What can hang from each mark:
X: K R
R: D E T X
D: M R
M: D
K: T X
E: Q R
T: R
W: T
Q: E

Each row was made from one small tree. Brackets hold a mark, then the marks that hang from it, in alphabetical order. Every link used is in the known rows. Write each row's tree.
Known rows:
[D M [R [E Q] T X]]: [-1.06 -1.82  3.92 -3.55 -2.06  7.09  2.79  0.95 -3.95  0.38 -3.36  0.89
  1.87 -0.36 -2.43  1.66  4.48  6.45  1.59  0.79 -5.05 -1.86 -0.54 -2.39
  0.71]
[K [X [R D E]]]: [ 0.76 -1.49 -0.42  4.10 -2.74  1.32 -2.18  0.19  2.54  0.63 -0.11  4.10
 -5.47  4.23 -1.37  2.53 -2.71 -4.06  0.05 -1.68  2.66  4.60 -0.86 -0.02
  0.50]
[W [T [R D E X]]]: [-1.37  0.60 -5.21 -2.68  2.95 -0.87  3.40 -2.04  1.80  3.63  4.79 -0.31
 -3.39  0.63  2.85  0.75 -2.19 -2.46  0.12 -0.45  2.98 -2.04 -0.87  3.53
  4.63]
[E Q [R [D M] T]]: [ 0.13  1.04  0.76  0.07 -0.15  0.07  1.54  4.10  4.87 -3.62 -0.13  1.36
  3.35 -5.25 -1.08 -3.30  0.06  1.66 -2.59 -0.14 -2.55  2.20  2.18  5.21
 -3.77]
[X [R D E T]]: [ 0.49 -2.39 -3.93  1.10 -1.80 -1.90 -2.25  3.33  4.47 -0.43 -1.62  2.40
 -2.38  4.01 -2.64  0.29  2.29 -0.61 -1.44 -1.27  3.42  2.47  1.42  2.04
  1.22]
[R D E [X K]]: [-2.56 -1.32  1.65  2.02 -2.94 -0.86 -0.60 -1.80  1.76  3.02  0.32 -1.06
 -1.34  2.42 -0.92  1.14 -0.92 -3.13  2.46 -1.47  0.55  0.02 -2.49 -0.18
  2.75]
[W [T [R [D M] [E Q]]]]: [ 2.53  0.32 -1.01 -0.13  2.45  5.40  7.31 -1.13  1.74  0.73  3.41 -0.51
 -4.30 -6.17  2.79 -0.71 -5.02  1.90 -3.06 -1.90  0.20  0.45  1.48  5.52
  2.45]
[T [R D E [X K]]]: [-3.26 -0.28 -2.01  3.29 -0.04 -1.60 -0.47 -2.24  1.82  2.48  0.00 -2.51
 -1.75  0.22  0.81  2.18 -2.36 -2.95  1.45 -1.88  1.17  0.27 -1.23  2.48
  4.11]
[T [R [E Q] [X K]]]: [-2.11  1.97  2.04  3.33  2.16  1.13 -0.66 -3.55 -2.21  2.04 -1.24 -3.65
 -2.02 -1.36  3.00  2.81 -1.98  3.30  2.68 -2.18  1.07 -2.95 -0.29 -0.79
  3.74]
[T [R [D M] E]]: [ 0.72 -2.21 -4.66  0.88  1.67  2.65  4.44  1.07  3.11 -0.07  1.58 -0.72
 -3.17 -4.77  0.10 -0.31 -2.75 -0.93 -1.97 -2.22  0.04  3.99  2.08  2.95
  2.66]
[D [R E X]]: [-1.84 -2.23  0.95 -2.20 -0.64  1.57  1.28 -1.15 -3.12  1.25  0.64  1.65
 -1.26  2.62 -1.15  1.56  3.70 -0.88  3.15  1.45  0.61 -1.53 -2.69 -4.60
  0.58]
[M [D [R E T X]]]: [-0.85 -2.59  1.45 -5.21 -1.77  4.07  1.87  3.05 -4.01  1.74 -2.75  0.52
  3.05  2.43 -3.10  2.48  6.66  2.99  0.29  2.17 -6.01 -0.97 -0.96 -4.81
  1.32]
[R E [X K]]: [-1.88 -0.38  2.01 -0.61 -1.39  0.24 -1.92 -1.52 -1.66  3.22 -0.79 -2.48
 -1.22  3.04  0.87  1.39  0.45 -0.09  2.65 -1.32 -0.23 -2.22 -2.28 -4.42
  1.91]
[W T]: [ 3.65  0.79 -2.66 -6.74  1.60 -1.58  2.15  0.64 -1.60 -0.77  4.86 -0.80
 -1.06 -0.05  2.87 -2.46 -1.94 -3.11 -2.37  1.22  2.85 -3.46 -1.28 -2.42
 -2.85]
[Q [E [R D T [X K]]]]: [-2.39  3.72  1.88  3.73  1.06 -5.27 -4.09 -1.43  3.41  0.49 -0.24 -0.96
  6.44  1.92 -0.70 -0.23  2.64 -0.43 -0.28  4.39  0.20 -1.20 -0.39  5.15
 -0.47]
[X [K [T [R E]]]]: [ 1.75  2.02 -0.81  3.95  0.80 -1.52 -5.20 -3.41 -2.88 -0.66 -2.41 -1.54
 -3.76  0.37  3.56 -1.61 -4.76 -0.88 -2.76 -2.99  0.40  3.86  2.93 -2.68
  0.63]
[K [T R]]: [ 3.81  1.67 -5.33  0.62  3.50 -4.52 -3.00 -0.90 -2.40 -3.40  0.88 -0.81
 -1.33 -1.66  3.00 -2.60 -4.48 -2.74 -2.39 -1.58  2.33  2.84  3.59 -2.74
 -2.45]
[W [T [R E]]]: [ 1.66  1.68 -5.39 -4.18  4.88  0.37  1.89 -1.26 -0.93  1.32  3.72 -0.99
 -4.85 -0.93  4.99 -1.21 -1.99 -0.11 -2.78 -0.51  3.60 -1.92  1.16 -0.61
  2.47]
[K T X]: [ 4.16  2.09 -0.06 -0.66 -1.11 -1.45 -5.58 -1.24 -4.68 -2.55  0.02  2.04
 -1.55  2.25  1.91 -2.29 -5.81 -3.66 -1.49 -1.67 -0.64  4.50  1.94 -7.17
 -4.08]
[T [R D [E Q] X]]: [-2.33 -0.19 -2.03  3.73  3.32 -0.89  2.44 -2.20  2.05  1.73  2.20 -0.77
 -2.93 -2.91  1.22  1.84 -2.06  1.23  3.15 -2.11  3.80 -0.08  0.76  2.67
  5.20]
[Q [E R]]: [ 1.81  3.15  0.15  2.43  6.36 -4.48 -1.38 -1.06  1.25 -1.19  3.67  0.24
  1.07 -1.66  1.63 -2.02  1.98  0.34 -1.17  4.50  4.63 -0.03  1.33  0.43
 -2.60]
[T [R [X K]]]: [-0.70  1.33 -2.79 -0.39  1.33 -2.38 -1.49 -1.13 -1.97 -0.17 -0.20 -4.97
  1.43 -0.30  2.02  2.29 -2.55 -3.06  1.28 -0.18  0.47 -3.62 -1.90 -0.78
 -0.01]
[D R]: [ 2.00 -1.91 -0.74 -2.35 -0.60 -1.04  1.57  0.84 -3.02 -3.90  1.81  1.18
  0.41 -1.05 -0.78 -0.68  0.84 -4.14 -0.59  2.28  1.97 -0.72 -1.72 -3.80
 -4.45]
[Q E]: [ 4.01  0.89 -1.10  0.48  5.14 -3.10  0.29 -1.08 -2.00 -1.36  3.83 -1.48
  0.57 -1.64  0.47 -0.82  0.45  0.41 -0.71  3.45  5.25 -0.80  1.49 -2.82
 -0.62]

Which tree is each row?
[-1.62 -0.39  1.66 -3.83 -4.56 -0.72 -2.99  0.80 -4.30 -1.84 -3.31 -1.40
  5.51  3.68 -1.74  1.23  3.06 -1.98  0.37  2.71 -3.04 -4.09 -3.34 -2.94
 -2.97] | [D [R T [X K]]]
[-2.68  2.16  2.00  0.35 -0.52 -3.10 -3.20 -0.45  0.96  0.63  0.18 -1.66
  2.53  1.62  1.50  0.02  0.62 -3.23  1.72  1.34 -0.81 -2.90 -3.23 -0.45
 -3.51] | [E [R [X K]]]
[-0.26  3.41 -0.08 -1.34  2.46 -3.39 -2.78  2.32  1.57 -3.82 -0.05  0.70
  2.66 -2.27  1.78 -3.46  2.25  3.15 -1.58  0.20  1.37 -0.90  2.23 -0.21
 -3.74] | [E Q [R T]]
[-1.94  0.83  0.93 -0.61 -0.43  0.49  1.54  3.14  4.39 -1.02 -0.46  0.62
  4.95 -2.92 -1.82 -0.93  1.61  2.18  0.81  0.42 -3.77 -0.49  0.41  5.15
 -2.31] | [E Q [R [D M] T X]]
[ 1.57 -3.61 -2.66  0.12 -3.16  3.01  0.94  4.71  4.41 -0.21 -2.76  1.83
 -1.62  1.81 -4.07  0.76  1.58  0.84 -2.53 -1.19 -1.17  3.13  1.04  3.45
  0.40] | [X [R [D M] E T]]
[-0.57  3.40  2.94  2.49 -1.22 -4.29 -6.49 -2.35 -0.94  0.16 -1.75 -0.20
  1.93  2.91  1.99 -1.76 -1.85 -3.47  0.51  0.34 -2.26  0.49 -1.08 -1.51
 -5.12] | [E [R [X [K T]]]]
[ 2.10 -2.62  0.70  2.57 -2.55  4.18  1.97  3.53  3.78 -0.65 -3.34  1.81
 -1.88 -0.69 -3.49  1.05  0.57  4.17 -1.47 -2.07 -0.68  2.55  1.77  3.99
  0.51] | [X [R [D M] [E Q] T]]
[-1.67  2.91 -1.56  1.19  3.84 -5.85 -2.44 -0.04  3.87  0.07  2.23  0.76
  5.43  1.40 -1.12 -1.00  4.31  0.45  0.20  4.94  2.37 -0.67  1.04  4.36
  0.16] | [Q [E [R D T X]]]
[-1.24 -1.66  0.98 -1.71 -1.41  3.91  2.83  1.86  1.80  1.68 -1.15  0.02
  1.19 -1.21 -2.29  0.33  1.31  5.13  1.51 -1.96 -2.99  0.24  1.11  1.18
  3.18] | [R [D M] [E Q] T X]
[-1.58 -2.93  0.25 -6.02 -2.62  5.85  1.70  2.13 -3.28  0.66 -2.89  0.99
  2.19  2.04 -2.91  1.18  5.51  3.30  0.37  1.47 -5.46 -1.12 -0.97 -3.24
  0.36] | [D M [R E T X]]
[-1.02  2.21 -0.72  1.23  1.04 -4.56 -1.42  2.36  4.74 -3.93  1.05  1.98
  2.62 -3.02  0.19 -3.93  0.92  0.35 -1.78  0.07  2.02  1.33  2.17  4.11
 -2.73] | [E Q [R D T]]
[ 3.23  2.30 -1.82  2.79  0.43 -3.94 -4.87 -2.15 -3.18 -3.22 -1.72 -2.79
 -0.56 -0.94  3.42 -1.88 -6.12 -3.93 -3.02 -1.84  0.34  2.19  1.91 -1.89
 -2.97] | [X [K [T R]]]
[-2.26  1.15  3.84 -0.87 -1.49  1.12 -3.53 -0.84 -2.36  1.55 -3.46 -2.20
  1.16  2.29  0.88  0.99  1.74  5.57  1.86 -1.91 -1.33 -3.23 -0.14 -3.48
  2.65] | [R [E Q] T [X K]]
[-1.20  0.22  2.68  2.24  0.24  0.75  4.02  1.10  4.30  0.14  1.86  0.69
  1.99 -4.60 -1.10 -0.14 -0.97 -0.30  2.39  0.67 -2.32  0.08 -1.54  5.34
 -2.89] | [E Q [R [D M] X]]
[ 0.74 -3.22  0.98 -4.51 -2.09  4.07  4.38  1.46 -3.71 -0.77  0.21 -0.06
  2.62 -0.82 -2.97  1.94  1.48 -2.18  1.97  2.91 -4.05 -2.32 -3.52 -2.54
 -3.73] | [D M [R X]]
[-2.57 -0.37 -0.24 -0.63 -0.21 -0.88 -0.04  0.31  1.57  1.33 -0.02  0.71
  0.22  0.92 -1.07  0.07  2.12  3.64  2.44 -1.94  1.58 -0.27  1.29  0.04
  4.01] | [R D [E Q] T X]
[-2.86 -1.50 -3.78 -3.12 -1.01 -2.26 -1.08  1.54  2.52  1.86  0.31  0.73
  0.66  3.32 -1.65 -0.56  3.12  0.40  1.29 -0.96  0.91  0.53  0.66 -0.93
  3.78] | [R D E T X]
[ 1.82 -2.11 -5.01  0.09 -2.28 -4.37 -1.87  4.52  4.02 -2.98 -0.75  1.41
  0.90  2.60 -3.42  0.12  1.00 -3.76 -2.21  0.22  3.39  0.58  0.18  2.84
 -2.45] | [X [R D T]]
[-0.11 -0.72 -3.92 -3.56  1.56  4.21  6.13 -0.55  1.89  3.96  3.62 -0.77
 -2.66 -1.61  1.44  1.28 -2.63 -1.02 -0.74 -0.29 -1.58 -1.22 -1.02  4.75
  3.84] | [W [T [R [D M] E X]]]
[-0.99  3.22  6.45  7.70 -2.09 -4.47 -4.36 -3.47  1.77 -0.52 -0.87  1.02
  1.60  0.02  1.11 -1.87 -4.25 -2.90  1.39 -0.75 -1.16  1.95 -0.52  3.60
 -3.96] | [E Q [R D [X [K T]]]]
[ 0.47  3.85  4.82  8.30  0.93 -5.87 -5.07 -5.21  1.61  0.81  0.53  0.41
  3.04  2.02  0.44 -1.28 -2.13 -3.28  0.15  3.44  0.69  2.55  0.21  4.08
 -2.52] | [Q [E [R D [X [K T]]]]]
[-2.20 -0.40 -3.40 -5.54  0.81 -0.89 -2.72  1.61 -1.13  2.21 -0.56 -0.59
  0.41  4.05 -0.07 -0.17  4.51  3.22  1.61 -0.84  0.37 -1.59  0.65 -4.94
  3.06] | [R E T X]
[ 1.64 -1.69  4.58 -1.68 -0.91  5.08  2.95  2.85 -4.22 -1.53 -2.92  1.43
  1.46 -2.00 -1.60  0.38  4.52  5.99 -1.68  0.77 -4.17  0.61  1.48 -3.80
 -0.04] | [M [D [R [E Q] T]]]
[ 1.40 -2.36  1.18 -4.44 -1.61  3.88  1.94  4.00 -3.44 -1.12 -2.43  1.05
  1.76  0.42 -2.36  0.13  5.30  2.61 -2.87  1.58 -4.53  1.48  0.86 -4.74
 -0.21] | [M [D [R E T]]]
[ 1.93 -2.04  0.27  5.01 -4.34 -2.97 -1.36  1.40  3.40 -1.76 -0.90 -0.54
 -0.77  1.64 -2.47  1.80 -3.21 -7.19 -1.08  0.02  2.94  0.47 -2.86  3.49
 -3.66] | [X K [R D]]
[ 0.09 -0.56  2.14 -1.56 -0.39  2.14 -0.18  0.34 -3.42 -2.80 -1.85  2.25
 -0.25 -0.33 -0.49 -1.35  3.82  4.64 -0.63  0.18  1.00 -0.15  1.55 -3.56
 -0.01] | [D [R [E Q] T]]
[-0.40 -2.56  5.56 -0.48 -1.38  7.85  5.05 -0.95 -3.78  1.13 -1.02  0.90
 -0.94 -1.93 -1.71  2.33  2.04  3.85  3.45  0.70 -3.44 -1.64 -2.06 -2.31
  0.28] | [D M [R [E Q] X]]
[ 0.03  0.44  8.88  4.89 -3.69  2.39 -2.94 -5.42 -6.46  0.53 -3.82  1.19
 -1.50  2.33  0.63  0.85 -1.27  1.36  2.28 -0.66 -2.17  0.56 -1.17 -3.91
 -1.14] | [D [R [E Q] [X [K T]]]]
[ 2.06  2.63 -1.75 -1.68  5.25  1.61  2.88 -2.37 -1.68  0.55  3.40 -0.89
 -5.07 -3.25  5.88 -1.03 -3.13  3.45 -1.95 -1.22  4.19 -2.55  1.85  0.43
  2.88] | [W [T [R [E Q]]]]
[-0.94 -3.44 -0.84 -1.39 -1.46  3.20  4.42  0.97  2.37  3.16  1.42 -0.11
 -1.17 -0.41 -2.47  0.94 -0.08 -0.91  2.14 -1.13 -1.88  1.63 -1.22  0.35
  2.40] | [R [D M] E X]
[ 0.67 -1.59  6.67  1.16 -5.65  5.73 -0.96 -3.02 -5.87  1.47 -4.79  0.56
 -0.39  2.57 -1.53  0.99 -0.89 -0.53  0.48  0.10 -7.25  2.05 -1.82 -3.59
 -2.26] | [D M [R E [X [K T]]]]
[ 0.31  0.98 -6.14 -3.72  2.70 -3.09  3.67 -0.64  1.48  1.13  5.58 -1.45
 -0.29 -0.60  2.46  0.64 -3.52 -5.39 -0.25  1.13  2.88 -3.83 -1.86  4.36
  1.08] | [W [T [R D X]]]
[-0.04 -0.09 -2.46  4.74  3.59 -0.99  2.48 -1.45  2.30 -0.92  2.18  0.08
 -4.28 -5.02  1.75 -0.66 -3.00  0.77  0.00 -2.91  5.17  2.38  2.59  2.81
  3.72] | [T [R D [E Q]]]
